Each row was made from one path, in order. Every step used is in the known rows, and no mark comes twice. Write each row's path.
Known rows
N > Y > Q: [ 0.97  0.35  1.09 -0.74  0.45 -1.24  2.60  1.04 -5.19 -3.03  6.75  3.28
  2.98 -1.10 -1.21  0.11 -0.67 -1.69 -2.19 -1.99  1.48 -0.54 -5.20 -3.90]
K > Q > V > N > A: [-2.90  1.81  0.68 -5.10 -1.58  0.88 -1.12 -1.30  2.55  0.98  0.53  5.00
 -0.26 -0.33 -0.19  0.95  1.60 -4.63  4.80  0.51  4.46 -0.28  2.84  5.86]
T > R > Y: [ 2.72 -3.45 -1.30  0.60  2.66 -1.33  2.13  0.79  1.43  5.55 -4.07 -7.36
  0.65 -2.07  2.22 -1.17 -2.42 -1.00  1.24  0.47  0.44  0.04  2.45 -3.73]
T > R > K > Q > V > N > Y: [-0.33 -4.58 -1.21  1.05  4.19  0.73 -1.69  0.35  3.40  2.42 -3.24  2.00
  2.18  0.03  1.25  3.69 -1.66 -3.73 -0.11  5.29  0.19 -2.55  0.45  1.22]
R > K > Q > V: [-1.36 -2.38 -2.44  1.54  1.78  0.11  1.31  1.29 -1.85 -5.69  3.14  5.22
 -2.40  2.58  3.14  6.54  2.75 -3.75  0.08  1.49  0.10 -2.43  0.01  7.73]
T > R > Y > V: [ 0.32 -3.24 -1.39  1.86  0.44 -0.22 -0.92 -1.01  0.04  5.48 -5.20 -8.39
  1.09 -0.84  3.10 -2.29 -2.59  0.90  2.22  0.09 -2.17  0.50  1.56 -3.11]
Q > V > N > Y: [ 2.30  3.26  0.45 -3.12  0.31  4.94  0.55 -2.42  4.36  0.22 -0.55  2.55
  1.55  1.08  0.98 -1.80 -0.61 -1.27 -0.13  2.24  0.78 -0.45  2.19 -1.32]
K > Q > V: [-2.90 -1.19 -1.82 -5.88 -2.00 -0.41  0.64 -0.16 -0.55  0.26  2.28  3.08
 -1.06 -0.66  1.50  2.62  3.70 -5.31  8.08  0.53  6.53 -0.30  1.79  6.43]
Y > V: [-2.59 -1.32 -3.13  3.37 -4.16  0.70 -1.83  0.23 -3.50  0.77 -0.01 -6.24
 -2.52 -1.29  1.34 -2.04 -0.91  2.28  2.86 -0.51 -2.55  0.56 -2.85  4.92]
Q > V > N > Y > A: [ 0.72  2.73 -0.29 -3.10 -0.37  4.24 -0.84 -2.65  4.15  0.58 -0.16  3.66
  1.73  1.09 -0.32 -1.28 -0.50  0.55  0.25  1.09 -1.02  0.18  2.44 -0.28]
Q > V > Y > A: [ 0.01 -1.52 -0.21 -1.44 -2.86  0.91 -1.27 -0.05  1.15  1.76  1.04  3.20
 -0.94  1.51 -0.77  0.28 -1.52  3.12  0.75 -0.35 -1.17  0.51  3.14 -1.52]
K > R: [ 1.59  0.19  0.72 -4.62  1.78 -1.96  1.51  3.19  0.58 -0.31 -2.29 -1.99
 -4.48 -9.04 -3.89  0.69  7.03 -0.44  1.40 -0.63  7.52  1.81 -3.81  1.76]
T > R > Y > Q: [ 2.16 -2.51  0.90 -0.24  0.53 -2.62  1.51 -0.91  0.09  4.88 -2.17 -6.93
  1.45 -2.05  2.41 -1.20 -3.86 -0.67  0.93  0.50 -1.69 -1.21  1.79 -4.05]
Y > V > N > A: [-2.58  2.71  0.11  4.61 -3.19  2.39 -4.46 -1.21  0.94  1.25 -2.50 -2.89
 -1.23 -0.50 -1.11 -3.85 -3.69  3.17 -1.68 -0.81 -5.33  0.78 -1.12  3.69]
N > V > Q: [ 0.52  1.43 -1.21  4.00  2.64 -1.55  0.39  2.74  4.12 -0.04  0.17  1.88
  2.75  2.94 -4.03  0.08  0.61  0.44 -1.99  3.06  0.19 -0.18  2.09 -0.73]
N > V: [-0.62  0.50 -0.65  4.80  2.18 -1.80  2.30  2.23  2.29 -0.17 -2.04  0.21
  1.54  1.47 -4.19 -2.27  3.26  1.01  0.59 -1.37  3.56 -0.01 -0.64  0.61]
T > R > K: [ 2.11 -6.54 -3.25  4.69  4.40 -1.06  1.54  3.59  1.68  2.63 -2.39 -4.30
 -0.26 -3.38  1.54  2.97 -2.35 -1.23 -1.28  4.31 -0.71 -2.47 -1.14  1.74]
T > R > K > Q > V > N > Y > A: [-2.14 -5.29 -1.81  1.04  3.88  0.09 -3.11  0.04  2.88  2.91 -2.90  2.82
  2.61  0.11  0.21  4.30 -1.72 -2.08 -0.08  4.29 -1.80 -2.16  1.09  2.07]
Q > V: [ 1.93  0.63 -2.73 -2.46 -2.10  3.03  2.57  0.04  1.27  0.22  1.51 -1.77
 -0.28 -1.72  2.16 -0.69  2.46 -0.97  4.19  0.27  2.31 -0.07  1.26  1.27]
Q > V > Y: [ 2.48 -0.65  0.66 -1.43 -2.05  1.33  0.50  0.10  1.52  1.14  0.63  1.78
 -1.05  0.94  1.00 -0.39 -1.06  0.86  0.67  0.96  1.53 -0.43  2.44 -2.53]
R > T: [ 0.61 -3.60 -3.80  1.24  0.83  3.07  5.70  2.75 -0.06  1.03  0.74 -7.93
 -2.54 -0.86  0.85  0.43 -4.72  1.66 -0.96  1.83 -0.02  3.21 -0.72  3.79]

Which path is each row?
[-2.09 -1.65  1.60  5.82  1.52 -3.82 -1.61  2.25  1.91  1.33 -2.37  5.07
  0.92  4.51 -7.16 -1.23 -0.71  5.00 -2.76 -2.03  0.15  0.70  1.29 -1.66] : N > V > Y > A
[ 0.02 -0.67  2.36  5.50  2.19 -3.15  0.58  2.45  2.31  0.81 -2.88  3.67
  0.73  4.53 -5.33 -1.72 -0.49  2.71 -2.82 -0.50  2.77 -0.05  0.69 -2.78] : N > V > Y
[ 1.89 -1.48  0.72 -1.25 -0.40 -1.40  0.56 -2.29  1.10  4.95 -2.47 -6.45
  2.61 -1.27  3.18 -1.38 -2.98 -0.65  1.99  0.81 -1.78 -1.01  2.63 -5.06] : T > R > Y > Q > V
[ 0.67  2.04  1.68 -2.79 -5.76 -1.53  1.55 -2.43 -1.84 -0.79  5.41 -1.76
  0.61 -2.25  2.06 -0.23 -1.24 -0.89  2.42  0.29 -1.99 -2.99 -1.07  1.09] : Y > Q > V
[-0.64  2.94  2.17 -3.48 -0.10 -0.53 -1.65 -0.87 -1.52 -1.70 -4.51 -3.41
 -3.74 -3.43 -0.85 -1.27  6.91  2.06  0.70 -4.23  2.71  3.57 -1.66 -1.78] : K > R > Y > V
[-1.65  0.87 -1.00  2.84 -3.42  1.22 -3.25 -1.75  0.70  1.79 -2.61 -5.17
 -3.49 -0.23  1.20 -3.10 -4.41  2.21  0.16  2.76 -4.70 -0.67 -0.70  6.03] : Y > V > N
[-0.98  0.16 -2.54  1.77  0.16  2.78 -2.47  1.73 -4.10 -2.28  3.91  2.39
  3.36  1.91 -0.54  0.13 -0.67  0.04 -2.05  0.48 -1.36  1.62 -3.35 -3.70] : N > Y > V > Q
[-1.15 -0.30 -3.70  2.73 -4.08  1.14 -3.75  0.93 -1.83  0.27  2.19 -4.55
 -1.38 -0.02  1.53  0.17 -3.30  1.73  0.45  3.61 -5.74  0.31 -0.26  3.12] : Y > V > Q
[-1.60 -2.10 -2.95  0.54  2.47 -0.19  0.92  3.06 -3.99 -1.41  4.62  4.83
  2.30 -0.56 -3.79  1.12  1.24  1.34 -1.58 -4.35  0.85  2.61 -2.93 -1.84] : N > Y > A
[ 2.08  4.17  2.65 -2.02 -2.85 -0.98  2.94 -4.02 -3.53 -2.61  3.02 -2.68
  0.00  2.86  4.90 -1.58 -0.85  0.46 -0.27 -4.18 -3.78 -0.25  3.22 -3.83] : R > Y > Q > V
[ 1.05  4.58  4.46 -6.64 -0.78 -1.75  0.15 -1.97 -0.89 -2.29 -1.59 -1.15
 -2.01 -4.09 -0.61 -0.57  6.40  0.51  0.42 -3.56  3.05  2.03 -0.83 -3.55] : K > R > Y > Q > V
[-1.66 -0.68 -2.02  2.15  0.09  2.47 -1.10  0.99 -5.18 -2.18  2.27  1.37
  2.39  0.74 -0.63 -1.29  1.19  0.50 -0.54 -2.47  0.65  1.81 -5.03 -2.59] : N > Y > V
[ 2.48  2.79  3.23 -1.24  1.77 -0.32  1.00 -0.99  2.30 -0.13  1.85  2.48
  0.09 -0.29 -1.09 -1.46 -5.98 -1.57 -4.88  2.94 -1.49 -2.43 -0.91  0.19] : V > N > Y > Q
[-0.26  1.65 -0.75  2.41 -1.78  0.39  0.70 -2.00 -4.29 -1.56 -0.82 -5.69
 -2.22  3.42  4.40 -2.80 -0.27  2.48  0.11 -4.54 -3.96  2.19  1.88 -1.37] : R > Y > V
[ 1.55  5.67  5.65 -6.88 -0.32 -1.15 -0.69 -2.97  1.27 -1.72 -3.16 -0.62
 -2.68 -3.64 -0.87 -0.73  5.00  0.55 -1.03 -2.18  1.78  1.53  0.53 -3.04] : K > R > Y > Q > V > N
[-2.96 -1.29 -1.54  1.35  2.81  0.72 -1.16 -0.08 -0.90 -5.49  2.61  8.76
 -0.95  4.35  1.27  6.69  1.44 -2.34 -1.86  1.30 -2.32 -1.74  0.84  6.58] : R > K > Q > V > N > Y > A
[-0.45  0.32  4.46  4.94  0.09 -4.55 -0.80  0.90  1.00  0.11 -0.77  3.86
  1.39  4.41 -5.45 -1.69 -1.67  2.75 -3.31 -0.52  0.52 -1.53 -0.25 -3.31] : N > V > Y > Q
[-1.27 -2.85 -1.17  1.90  2.10 -0.69  0.14  1.36 -2.04 -5.13  2.50  6.74
 -2.95  3.84  2.91  6.87  1.20 -3.07 -1.76  1.83 -0.35 -2.69  0.54  5.89] : R > K > Q > V > Y
[ 1.10  7.19  6.44 -5.69 -0.40 -0.47 -1.40 -2.58  1.51 -1.94 -3.11  0.79
 -1.05 -3.63 -2.44 -1.60  5.38  1.07 -2.25 -4.65  1.30  2.31 -0.16 -4.49] : K > R > Y > Q > V > N > A
[ 0.39  1.96  1.19 -2.11 -0.91  0.89  1.49 -0.95 -4.12 -3.16  6.34  4.36
  4.73  0.13 -0.50 -0.21  0.47 -1.79 -0.81 -1.93  1.01 -0.28 -4.06 -5.23] : N > Y > Q > V
